Each row was made from one small tree. The marks that hang from a mark follow it in brackets, in alphabetical order. Every link used is in the known rows. Write each row's tree.
Known rows
T{N{A F J{B}}}: [  1.9  -9.1   9.4  -1.2 -10.6 -16.2  -3.5  -0.5 -12.0  -3.8  -3.0  -1.8
  -4.4  -5.9  -2.9   2.2  -6.0  25.6 -45.3 -15.0 -13.3   7.2   5.2  -8.2
   5.7  23.3  -0.6]
H{K U}: [  0.4  -5.8 -14.4  -6.8  -2.2  -4.5   1.0  -4.3 -10.3  -1.8  -3.6   2.0
 -10.6   7.3   2.2  -2.3  -4.1 -11.0  11.7   7.2   9.5   2.9   5.3 -24.6
   3.7   1.3  -2.7]
H{K{A} U{J{N} T}}: [  0.5 -12.7 -15.4  -4.9  -7.7  -9.0  -7.3  -8.5 -10.7  -3.7  -0.2   1.0
  12.2  12.6   1.8  -2.4  17.5 -12.8  28.6   5.2  18.5  -8.4  -5.6  -4.2
   0.7 -17.0  -1.4]
U{E{V} J Q T{N} Y}: [ -1.9  29.8  -6.0  24.5 -15.2  33.6  10.7  -3.0  16.5   1.9   8.0  -0.3
  -4.0  -2.1  -1.9   1.4  15.3   3.9  51.2  -2.1 -11.5  -5.1  -8.4  51.9
  -6.1 -50.7   2.4]
J{N}: [  2.5   4.2   7.3  -1.3  11.5   0.9   2.0   1.9   7.0   1.1  -4.9   0.4
 -13.7   0.8   2.7   0.4  14.8  13.3  -0.4  -0.2   0.1  -0.8   5.9  -1.7
   2.9  -3.0   0.7]
Y{U{J}}: [  1.4 -10.8  -0.1  -9.7  -3.0  -4.2   3.6   1.7   6.9  -3.2  -7.0  -2.3
  -1.0  -8.6  -0.1   4.4  20.3   9.5 -12.0   1.1   6.0   6.8  -1.6 -18.3
   0.3   0.2  -4.3]
Y{U{Q}}: [ -0.1   5.8  -6.3  -2.0   2.3   7.4   5.9   4.3  -1.1   2.4  -5.5  -0.2
  -5.4  -5.7   1.3   5.5   0.5   6.4 -20.7   7.7  -1.1  11.5   4.1 -20.6
  -0.3  13.2  -0.5]
Q{K}: [  2.6   7.2   4.8  -3.0  14.1   2.3   9.0  -6.6   6.5  -0.1  -8.3  -1.8
 -18.3  -2.5   4.9   3.0   0.2  -1.2 -40.2   5.1   7.1   5.7   5.6  -6.7
   4.3  16.9  -3.6]
T{N{A F}}: [  1.0 -10.7   4.0   8.3  -6.4  -8.1   4.2  -3.4  -9.0  -1.3  -5.9   0.7
 -11.5  -6.0   4.1   1.2   5.0  22.2 -43.9 -12.6 -12.3   9.4  11.6  -9.9
   5.7  21.2  -3.2]
Y{U{E J T}}: [ -1.1   2.9  -7.4 -11.9  -5.5   6.5   7.8   1.9  18.1  -3.0  -5.3  -3.0
   3.5 -10.2   1.5   0.0  18.4   5.6   6.2   3.6   5.7   1.3  -9.7  -1.0
  -3.2 -19.0  -4.9]
H{U{J{B} Q}}: [  2.3  11.5 -18.9  -1.8  -2.1  -0.1  -7.2  -2.5 -11.0  -1.2   1.4   3.3
  -0.9   2.6  -6.0   2.1  -0.5  -1.4  15.4   7.8   2.6   0.3  -4.5  -0.4
   1.3 -10.3  -2.0]
Y{U{J T}}: [-0.2 -5.0 -5.4 -9.2 -2.3 -1.1  3.9  2.0 10.1 -3.0 -8.3 -3.1  6.1 -8.8
  1.1  3.2 21.6  6.5  3.1  4.4  5.3  6.3 -6.7 -8.0 -1.1 -4.7 -4.9]
K{A H{U{J Q}}}: [  1.6 -13.9  -7.3   9.8  -3.7 -15.1 -13.5  -1.3  -1.1   4.7   6.6   2.0
   8.8   4.5  -0.2  -0.2 -10.2 -16.5 -14.3   7.3  -0.5  -5.8   1.1 -15.3
   2.1   1.3  -2.3]
U{J Q T}: [ -0.1  18.4 -20.6  11.7   8.7   7.6   2.9  -9.2   5.5   3.0  -2.5  -0.4
   4.2  -2.6  -1.1   3.7  -5.0   2.3  27.9  12.8  -6.5   4.2  -7.6  14.1
  -2.8 -22.2   1.8]
T{N{A F J{V}}}: [  2.1 -11.4   9.8   2.1 -10.3 -11.4  -0.3  -6.2 -12.2  -3.6  -4.3   0.4
  -0.6  -9.4  -1.8   1.2   2.3  22.3 -40.6 -14.8 -10.6   8.0  10.3  -4.3
   3.7  24.6   2.9]
Y{U{E T{N{F}}}}: [ -1.7   1.8  -3.7  -6.7 -11.6  10.9  10.4   5.2  16.3  -1.9  -6.4  -1.1
  -6.1 -12.4   4.8  -2.1  17.7  12.1 -15.4  -1.8  -2.6   6.2   0.2  -2.0
   0.6  -1.5  -6.6]
U{J{V} T Y}: [ -1.0   6.1   7.2   6.6   3.6  12.2   3.0  -1.9  12.7  -1.4  -0.2   0.1
  11.3   0.3  -1.1   1.4  20.7   0.9  55.9  -2.7   0.5  -3.3 -10.4  29.0
  -3.4 -19.2  -0.9]
T{N{A}}: [  2.9  -3.3   6.1   7.2  -4.2  -3.7   0.5  -2.6  -5.8  -1.5  -4.7  -1.4
 -11.9  -4.1   4.9   5.2   6.9  19.5 -31.3 -11.2  -6.8   6.1   8.0  -8.6
   4.3   9.0  -1.8]
N{A F J{V} T}: [ -2.1 -26.8  13.6 -12.5   5.8 -23.2   3.4  -2.7 -17.3  -1.8  -0.1  -5.9
  16.9 -11.2  -3.1  -6.1 -29.8   8.6 -25.2 -14.2 -14.7  12.8   7.8 -20.2
  -1.7  38.6   9.5]
K{A H{U{J{N} Q Y}}}: [ -1.1 -14.3   1.2  15.6  -6.7  -8.3 -13.2   2.9   2.7   3.9  10.7   2.8
   9.7  11.8  -0.8  -3.2  -0.8 -14.5   5.3   3.9  -1.8  -9.8  -1.5  -3.3
  -0.2  -7.1  -1.3]
J{B N{T}}: [  2.2  -0.6  16.2 -15.7  16.8  -3.4  -2.8  13.2   2.8  -0.5  -0.3  -4.1
  -8.3   0.0  -0.3   0.4   1.5   7.5  27.0  -7.5   1.2  -2.9  -0.9   2.7
   1.5  -2.4   1.5]
J{N V}: [ 4.0  6.7 14.0 -5.6 13.6  6.5  0.3  1.1  2.8  0.1 -4.7  4.6 -6.4 -1.4
  0.3  3.2 24.5  7.9 13.5 -2.8 10.2 -5.6  6.4 12.9  0.8 -0.8  4.3]
H{K{A} U{J Q T Y}}: [ -3.0  -1.7 -20.1  11.0 -10.4   5.5  -4.2  -7.9 -14.3   0.6   6.7   1.3
  16.2  17.2   0.0  -1.2  -3.7 -18.5  43.6   8.6   7.3  -3.3  -8.1   0.6
  -2.6 -15.8  -1.1]
K{A H{U{J Q Y}}}: [ -0.7 -13.8  -0.4  15.0  -6.9  -9.3 -12.4   1.3   1.6   4.5  11.0   1.7
  10.3   9.5  -0.4  -1.5  -9.1 -17.7   0.0   4.2  -4.4  -6.6  -0.7  -9.9
   0.4  -1.0  -2.9]
K{A H{U}}: [  2.3 -19.8   4.1   3.0  -2.1 -17.5 -12.7   4.1   2.5   4.5   4.6   0.6
   4.5   3.7   3.8  -2.1  -8.8 -15.2 -26.4   2.0   0.0  -5.6   5.7 -25.0
   5.2  17.0  -4.8]

Write each row's tree
[ -3.0   0.3  -3.2  13.6  -5.5   3.2  -7.6   5.5   9.6   7.2  11.6   1.2
   9.4   8.8   3.1  -5.2 -18.8 -20.8   4.6   6.2  -7.6  -8.7  -2.6  -1.2
  -1.0  -3.2  -3.6] : K{A H{U{E Q T Y}}}
[  2.2   9.8 -14.2   1.8   0.9   4.4  -2.2  -7.1 -12.7   1.8   0.8   1.9
  -2.5   5.0   1.8   0.9  -6.1 -10.4 -31.9  10.6   4.9   4.1   5.7 -11.2
   3.5  17.3  -2.2] : H{U{Q{K{A}}}}
[ -3.0  -0.9  -3.9  15.7  -0.5  -1.2  -3.1   6.3   7.0   5.1   5.5   2.5
  -8.7   6.0   0.0  -4.2 -17.8 -15.0  10.6   9.5 -11.1   0.2   3.8 -10.7
   0.0  -0.8  -2.5] : K{H{U{Q Y}}}
[ -1.3 -14.3  14.7 -14.5  14.0 -16.7  -1.2  11.3 -13.6  -1.7  -1.7  -3.5
  -0.4   0.6  -0.8  -3.2  -7.3  14.3  -9.0 -13.3  -4.9   0.4   1.2  -5.4
   0.9  19.1   2.5] : J{B N{A F T}}
[  2.4  -4.2  17.6 -10.8  17.2   4.0   2.9   4.7   3.2   0.4  -1.6   0.0
  -2.9  -4.5   1.4  -0.8  14.1   2.7  31.5  -5.9   5.9  -1.6   6.7   8.6
  -1.2  -1.9   6.3] : J{N{T} V}
[  0.9  25.4  -3.8  15.5  -4.1  21.4   7.0  -3.9  13.2   6.0   3.2  -0.7
  -9.7  -4.0   4.9   2.4  -5.4 -14.9 -22.1   5.2   0.7  -7.2   1.9  33.2
  -1.2 -13.4   1.5] : U{E{V} Q{K{A H}} T{N}}
[  0.3   9.2  -5.2  -8.8  -2.0  14.6   6.2  -0.1   5.7  -1.8  -2.2   3.3
   0.6  -6.2  -3.7   3.0  20.6   8.2  10.3   4.2  11.1  -3.1  -4.0  10.5
  -5.9 -23.6   3.6] : Y{U{E J{N V} Q}}
[ -0.9  12.7  -8.2  -4.2   0.3  15.5   9.8   3.8   7.2   2.6  -2.3  -0.1
  -8.1  -6.4   1.1   2.9  -4.5   7.2 -16.1   5.8  -1.1   6.5   2.1 -12.9
  -2.1  -0.4  -0.7] : Y{U{E Q}}
[ -1.7   7.8  -6.2   7.0  -3.2   8.6  -1.2  -7.4 -14.6  -4.0   4.0   4.5
   4.4  10.9  -4.6  -1.0  17.2  -5.9   9.2   4.0  10.3  -3.9  -3.4  17.6
  -4.3  -7.3   3.1] : H{U{J{N{A} V} Q{K} Y}}
[ -3.3  -0.1  -0.1  11.4 -10.8   3.6  -1.8   7.3  22.1   1.9   5.6   1.0
 -10.0   1.7   3.0  -8.4  -2.1 -12.6  20.8   2.8  -9.0  -5.3  -0.6   4.4
   0.4 -17.8  -6.6] : K{H{U{E T{N} Y}}}
[ -2.8  15.7 -10.6  -1.9  -6.3  17.2  11.0  -1.0   4.2  -1.1  -4.7  -2.0
  -4.7  -5.7   4.5   2.8   4.2   3.6 -36.7   4.4   3.9   6.7  -2.4   3.1
  -3.7   1.1  -2.3] : Y{U{E Q{K} T{N{A}}}}
[  0.4   1.8 -21.3  -1.3  -2.6   1.8  -1.9 -10.6 -17.7  -3.0  -1.2   6.9
  -2.0   9.9  -4.7   0.3   9.6 -11.8  44.3  11.0  19.1  -5.0  -0.2   3.1
  -2.5 -24.1   5.4] : H{K U{J{N V} Q}}
[  0.0 -10.0  10.9   4.5   1.5  -6.9  -3.6   0.0   6.4   1.7   2.6  -1.0
  -3.5   7.3   5.0  -2.1  -4.0 -21.7 -43.2   3.6   7.5  -3.8   3.8 -11.7
   4.2  21.8  -6.5] : Q{K{A H{U{Y}}}}
[  0.8 -11.6  18.9 -10.0  15.7  -4.5   1.1   3.1 -10.5  -1.1  -1.6  -1.5
   4.6  -2.0   1.5   0.2   7.7   6.7   8.8 -11.3   5.4  -1.2   5.5   1.2
  -2.9   7.8   8.7] : J{N{A T} V}
[ -0.7  10.7  -6.2  10.5  -2.3  11.8  -0.1  -3.2  -9.6   2.0   5.3   1.6
  -0.6  10.8   1.3  -1.2  -4.8 -10.7 -15.1   6.8   0.0   3.5   2.7  -3.5
   1.6  13.8  -3.2] : H{U{Q{K{A}} Y}}
[ -3.8  19.9   4.8   6.3   3.1  22.7  11.0   4.0  25.4   3.1   3.6  -2.4
  -3.9   1.6   4.6  -4.3  -2.0   3.5  31.9  -1.7 -11.2  -2.2  -6.8  18.7
  -2.2 -19.6  -4.3] : U{E T Y}
[  1.8 -10.7   5.5  -0.5   4.1 -11.7  -4.5  -3.1   5.0   1.7  -0.8  -0.5
  -4.7   3.8   5.3  -0.6  -5.8 -20.5 -54.3   5.4  10.7  -3.0   5.3 -16.6
   5.6  23.5  -5.9] : Q{K{A H{U}}}
[ -1.4  -2.6 -12.8   9.3  -6.2 -12.2 -11.1   2.4  -1.0   0.1   1.5   1.7
   0.9   2.0  -2.7  -0.4 -10.8  -9.9  10.8   6.5  -3.6  -4.1  -5.5   1.8
  -0.5 -11.6  -2.3] : K{H{U{J{B} Q T{N{A}}}}}
[ 5.5  1.8 12.2  1.2 -6.7  0.8 -1.5 -4.3  4.7 -2.6 -3.6  0.1 -8.6 -9.2
 -1.3  4.6  9.2 15.0 -3.6 -9.0 -4.6  4.8  7.9  4.6  4.3  1.8  2.0] : T{N{J{V}}}
[ -1.2 -23.0  18.0 -20.7   7.7 -24.9  -2.2   4.1 -20.8  -3.4   0.1  -5.5
  18.4  -9.2  -6.6  -2.8 -32.3   9.0 -20.5 -17.1 -10.5   8.1   2.4 -13.6
  -1.0  40.1   8.3] : N{A F J{B V} T}
[ -5.1  25.1  -3.8  11.9   2.1  25.1   6.1  -4.3   5.0   0.5   7.1   3.0
  13.6   6.9  -3.5  -1.2   9.5   5.8  52.2  -0.3  -0.6 -11.4 -14.5  47.6
 -11.6 -42.7   7.3] : U{E J{N{A} V} Q T Y}
[ -1.5 -10.2  -4.3   7.3  -6.1 -13.8  -6.8   3.5   6.3   0.9  -0.6   0.1
  -4.5  -0.3   3.3  -3.9  -6.1 -10.5  -9.7   3.2  -6.5  -0.8   3.0 -11.6
   2.0   2.2  -4.5] : K{H{U{T{N{A}}}}}
[ -0.1  15.1 -21.9  -0.4  -7.3  12.9   7.0  -4.9 -12.3   1.7   2.4   3.6
 -14.2   5.4  -0.7  -1.7 -14.4 -16.8  17.5  10.0   8.1  -2.5   5.6  -4.3
  -0.7 -15.5   3.8] : H{K U{E{V} Q}}
[ -2.4   1.4   3.6  21.6   4.7   5.0   1.2  -5.9   7.0   4.0   6.3  -0.1
   0.6   8.9  -0.8   2.6  -9.4 -12.6  -3.2   6.3  -1.6  -2.6  -4.9  11.7
  -2.7  -8.1  -0.5] : U{J Q{K{A H}} Y}
[ -2.4 -24.4  12.5 -16.7   6.1 -28.6  -0.8   4.9 -17.6  -2.4   0.7  -8.7
  11.5  -7.3  -4.4  -4.9 -39.7  12.6 -30.7 -14.8 -18.6  11.5   1.9 -25.3
   0.8  37.6   5.7] : N{A F J{B} T}
[  1.2 -13.7  21.1 -20.8  11.0 -18.8  -6.2   5.6 -15.5  -3.3   1.7  -7.7
  17.3  -6.4  -5.6   2.4 -30.2   4.8  -4.6 -15.9  -4.6   4.5  -1.6 -12.6
  -2.2  25.7   9.7] : N{A J{B V} T}
[  1.9  -5.5   7.0  -6.1   2.4  -9.8   3.1  -5.4  -2.1  -0.5  -4.4   1.6
   2.3 -10.7  -4.6  -2.5  -9.2  12.1 -21.3  -3.2  -8.2   7.6   8.6  -6.3
   3.3  27.0   4.1] : N{F J{V}}
[ -0.2   5.4  -4.0 -19.2  -3.9   5.1   3.2   6.8  15.2  -3.9  -5.1  -2.3
   4.5  -8.1  -1.1   2.4  16.4   6.1   9.6   0.6   8.8  -2.5 -13.9   3.7
  -2.4 -17.3  -6.0] : Y{U{E J{B} T}}
[  5.4   7.8  15.6 -16.4   8.1  -5.8  -6.7   2.6  -1.2  -2.0  -2.6  -0.3
   2.2  -5.6  -7.0   5.7  -9.9   8.3   1.0  -5.4   2.4  -0.1  -0.9   1.5
   2.6  12.8   4.5] : N{J{B V}}
[ -1.4  10.0 -28.3   7.9  -8.6   8.4   0.9  -6.9 -12.2   0.1  -1.8   3.0
  -7.7   7.4   2.3  -0.5  -6.6 -12.4  33.5  12.7   3.6   4.3   2.3  -3.5
   0.8 -12.0  -0.4] : H{K U{Q T{N}}}
[ -2.8  18.7   6.7  -2.6   0.4  17.0   2.2   6.5  23.2  -2.9   4.3  -1.0
   1.7   6.5  -2.7  -3.3  19.5   9.1  64.2  -5.6   1.2 -15.5 -20.4  42.4
  -5.1 -48.2  -2.8] : U{E J{B N} T Y}
[  2.0  -1.7  16.6 -16.2  12.5  -8.1  -5.4   7.3 -19.5  -3.1  -6.1   5.5
   3.2   1.0  -4.3   3.8  12.5  16.3 -15.7 -12.2  10.7  -8.6   1.6  12.9
   1.4  22.7   3.9] : J{B N{A F} V}
